Every row comes from one small tree of marks. The marks that hang from a mark follow it in brackets, in alphabetical order. Every link used is in the known rows. Which tree was each row made from?
Known rows:
Y(J Q(G S)): [-1.05 -3.28 -1.97 -3.94  4.04  0.62 -0.38  0.42 -0.83  0.72  0.64 -1.97
  2.64  0.56  0.34  2.84  1.00  5.18  4.73  0.41  2.35  0.94]
H(Y(J Q)): [-0.35 -1.93  0.69 -2.17  3.31  4.81  2.12  1.15 -1.66  0.60  1.05 -0.34
  1.69  0.00  0.03  1.53  2.69  2.17  0.70 -0.26  1.78 -0.61]
J(X Y(Q(G S))): [ 0.17 -0.69 -0.36 -4.35  0.11  0.27  3.88 -1.36  2.31  2.40 -0.84 -3.96
  4.68  0.51  0.07  5.19  1.40 -1.49 -1.30  1.91  2.88 -1.94]
X(J(Y(H Q(B(W))))): [ 0.76 -1.06 -0.71 -6.84  3.92  3.83  4.32  1.19  0.11  1.08  0.68 -0.90
  2.74 -1.72  1.06  2.33  0.46  2.81  0.71 -1.64  1.19 -1.73]
G(Q(B(W) S)): [-0.16 -0.15 -2.17 -4.30 -0.93 -0.12  3.06 -0.56 -0.56  2.09  1.74 -1.78
 -1.62  1.37  0.82  0.76 -2.19 -1.43  1.97 -1.25  0.40 -1.58]
Y(J Q(B)): [-2.26 -2.21 -1.22 -4.07  3.63  4.15  0.61  2.65 -1.48 -0.87  1.67 -1.84
  2.02  0.45  0.38  1.16  1.34  3.74  4.09 -1.09  1.07  1.07]
S(Q(B G)): [-1.82 -0.58 -1.54 -1.20 -1.96  1.33  3.38  0.02  1.39  0.73  0.35 -1.52
  1.06  1.33 -0.80  2.11 -3.29 -1.19  1.51  0.54  0.56  0.86]
Q(B(W) G S): [ 1.00 -2.01 -3.13 -4.43 -3.49 -3.37  4.92 -1.75 -0.63  1.80  0.78 -0.89
  2.61  2.57 -0.74  4.45 -3.34 -0.73  6.98  0.78  0.87 -1.96]
W(B): [-1.05 -0.85 -1.29 -0.60  0.36  2.10 -0.16 -1.07 -0.28  0.19 -0.86  2.04
  1.88  1.37  1.26  0.34  1.06  0.34 -2.91  0.92  1.10 -0.28]
H(Y(J Q(B G))): [-0.82 -2.42 -0.40 -2.95  1.67  2.60  2.96  0.27 -1.82  0.48  1.55 -0.43
  3.84  0.33 -1.16  2.90  2.32  0.80  4.63  0.45  1.72 -0.77]
Q(B(W) S): [ 0.46 -1.48 -2.29 -3.77 -3.20 -0.01  6.16 -0.11 -0.80  1.11  1.25 -1.51
 -0.09  2.99  0.52  2.75 -3.09 -0.09  4.34 -0.15  0.22 -2.00]
Y(H J(X) Q(G S)): [-1.02 -3.01 -2.40 -5.99  4.39  1.71  2.06  0.62  0.05  0.65  0.04 -2.37
  5.13 -0.11  1.44  3.98  1.51  7.28  3.40  0.28  2.09 -0.54]
S(Q): [-1.26 -0.06 -0.22 -0.18  0.15  3.88  2.46  1.16  1.58  0.86 -0.30 -1.41
 -1.73  0.97  0.69  0.51 -2.70  0.49 -3.39 -0.34  0.65  1.12]
J(X Y): [ 0.09  0.66  0.75 -2.94 -0.27  1.46  4.08 -0.33  2.56  2.22 -0.69 -1.94
  2.98  0.81  0.47  3.79  0.11 -3.31 -4.94  0.55  1.95 -2.42]
Y(H Q(B(W) S)): [-0.30 -2.15 -2.90 -6.69  0.40  2.79  5.48  1.22 -1.67 -0.18  0.84 -2.45
  1.15  0.65  1.16  2.67  0.81  5.15  3.66 -0.92  0.91 -1.25]
H(Y): [ 0.43 -0.74  0.61 -0.52 -0.81  2.54  3.31 -0.65 -0.75  1.48  0.47  0.74
  0.80  0.75 -0.70  1.79  0.97 -1.66 -1.21  0.82  1.28 -1.47]
Y(Q): [-0.29 -1.09 -0.59 -2.86  2.45  3.31 -1.05  1.04 -0.58  0.29 -0.26 -1.73
  1.47 -0.40 -0.04  1.20  1.66  2.06 -0.15  0.22  1.46  1.19]
G(Q): [-0.77  0.55 -0.83 -2.44  1.96  0.90 -1.87 -0.22  0.07  1.95  0.68 -0.49
 -1.30 -0.36  0.30 -0.43 -0.20 -1.26 -2.33 -1.09  1.08  0.18]
H(Y(J)): [-0.33 -1.57  0.63 -1.03  1.73  3.17  3.05  0.48 -1.15  1.13  1.15  1.11
  0.88  0.93  0.02  1.65  0.91  0.55 -0.17 -0.27  1.44 -1.37]
J(X Y(Q(B S))): [-0.94 -0.46 -0.41 -4.30 -1.30  2.66  6.29 -0.13  1.93  1.36  0.26 -4.78
  3.39  1.29  0.61  4.28  1.22 -2.07 -0.87  1.42  1.93 -2.14]
J(X Y(H Q)): [-0.41  0.02  0.01 -5.68  2.01  3.55  4.41  0.65  1.74  1.20 -0.83 -3.06
  3.83 -0.62  1.11  4.05  2.69  0.86 -4.81 -0.07  2.36 -2.07]

Write each row's tree:
[-1.14 -2.05  0.11 -2.49  1.77  4.90  3.60  1.32 -1.92  0.06  1.89 -0.78
  2.06  0.54 -0.33  1.74  2.42  1.22  2.93 -0.17  1.30 -0.77] : H(Y(J Q(B)))
[-0.62 -0.60 -0.57 -5.57  0.97  2.96  6.09  0.10  1.86  1.54 -0.51 -3.97
  3.01  0.24  1.49  4.43  2.44  1.45 -3.61  0.62  2.51 -2.36] : J(X Y(H Q(S)))
[-0.20 -1.77 -1.18 -4.57  2.22  1.52  3.11 -0.64  0.96  1.55  0.97 -1.92
  3.35 -0.78  0.01  2.89  0.20  0.57  3.11  0.99  1.82 -0.68] : X(J(Y(Q(B G S))))
[-1.91 -1.78 -2.44 -6.31 -0.02  0.23  5.72 -0.59  0.01  0.68  0.69 -2.95
  2.16  0.49 -0.10  4.82  2.64  1.47  1.13  0.29  2.90 -1.50] : J(Y(H Q(B G S)))
[-1.26 -1.87 -0.95 -5.58  5.96  5.10  1.26  2.72 -0.23 -0.21  0.07 -1.68
  3.92 -0.84  1.91  2.09  2.15  7.13 -0.04 -1.41  1.31 -0.19] : Y(H J(X) Q)
[-1.19 -1.32 -0.96 -4.41  3.86  3.07  2.42  1.85  0.45  0.40  0.19  0.15
  2.94  0.33  1.86  2.13 -0.08  5.12 -1.05 -1.48  0.87 -1.18] : Y(H J(X))
[-0.76 -2.60 -3.00 -5.23  1.82  0.44  1.48 -0.59 -0.70  0.58 -0.22 -1.86
  2.55 -0.32  0.21  3.43  2.09  5.54  2.62  0.96  2.27  0.24] : Y(H Q(G S))
[-1.31 -2.24 -3.29 -2.52 -3.83 -2.88  3.77 -2.09 -0.08  1.09  1.20 -1.40
  2.50  2.56 -1.17  3.92 -1.85 -1.31  6.66  2.28  1.16 -0.53] : Q(B G S)
[-1.45 -0.74 -1.15 -5.89 -0.62  2.99  7.67  0.19  1.58  0.93  0.29 -4.35
  3.34  0.77  1.17  4.63  2.15  0.51 -1.47  0.68  2.01 -2.63] : J(X Y(H Q(B S)))
[-2.00 -0.33 -2.36 -2.77 -1.24  0.20  2.07 -0.82 -0.08  1.56  2.04 -2.18
 -1.77  1.35  0.49  0.30 -1.01 -1.79  1.67 -0.05  0.62 -0.41] : G(Q(B S))
[-0.31 -2.24 -1.08 -2.17 -1.92  1.52  4.60 -1.49 -1.31  1.10  1.16 -1.65
  2.93  0.95 -1.43  3.43  1.89 -0.87  4.47  2.28  1.74 -1.14] : H(Y(Q(B G S)))
[-1.88 -2.40 -1.45 -3.93  1.75  3.87  3.54  1.69  0.02 -0.04  1.44 -3.79
  3.45  1.55  1.35  2.38  0.29  3.39  4.91  0.54  0.82 -0.19] : Y(J(X) Q(B S))
[ 0.17 -1.49  1.15 -2.17  2.86  5.19  2.75  0.97 -0.56  1.00  0.60 -1.10
  3.59 -0.06  0.31  2.15  2.22  1.34  0.14  0.36  1.53 -1.30] : H(Y(J(X) Q))
[-0.44  0.41 -0.04 -4.65  0.39  1.89  5.45 -0.03  2.23  1.78 -0.69 -1.66
  3.10  0.32  1.05  4.07  0.96 -0.68 -5.46 -0.19  2.00 -2.88] : J(X Y(H))
[ 0.01 -0.44 -1.38 -2.62 -1.69  0.85  4.37  0.28  0.93  1.30  0.02 -1.17
  1.13  1.38 -0.45  2.58 -4.51 -0.78  1.76 -0.65  0.36 -0.24] : S(Q(B(W) G))
[ 0.70 -1.51  0.11 -1.91  0.69  2.00  1.36 -1.05 -1.08  1.39  0.06 -0.39
  3.40 -0.43 -1.53  2.90  2.58 -0.51  1.15  1.53  2.06 -0.61] : H(Y(Q(G)))
[-1.17 -2.07 -1.31 -4.56  2.91  2.00  0.40  1.08  0.03  0.23  0.69 -2.30
  6.55  0.18 -0.28  3.27  0.54  2.21  5.58  0.39  1.28  0.24] : Y(J(X) Q(B G))
[-0.77  0.14  0.26 -4.43 -0.18  3.18  4.75  0.44  1.82  1.09 -0.01 -3.91
  4.25  0.46  0.11  3.88  1.64 -2.61 -1.93  0.70  1.83 -1.81] : J(X Y(Q(B)))
[-0.57 -1.48  0.06 -3.64  5.00  4.59 -0.52  2.27  0.30  0.41  0.06 -2.15
  3.92 -0.18  1.19  1.70  1.06  3.86  0.67 -0.46  1.29  0.43] : Y(J(X) Q)
[-0.22 -2.85 -0.48 -2.38  2.09  1.99  2.86 -0.53 -1.49  1.29  1.05 -0.88
  2.55  0.59 -0.34  3.07  2.23  2.33  3.32  1.10  2.35 -0.87] : H(Y(J Q(G S)))
[-0.83 -1.73 -1.37 -5.49  2.90  3.65  4.76  0.46  0.58  0.80  1.18 -1.82
  1.99 -1.03  1.12  2.28  1.21  2.95  1.28 -0.09  1.52 -1.03] : X(J(Y(H Q(B S))))
[-0.34 -0.95 -1.12 -5.94  0.86  0.84  5.27 -1.01  1.96  1.94 -0.83 -3.60
  4.80  0.00  0.66  5.54  2.16  1.07 -1.92  1.17  2.91 -2.37] : J(X Y(H Q(G S)))
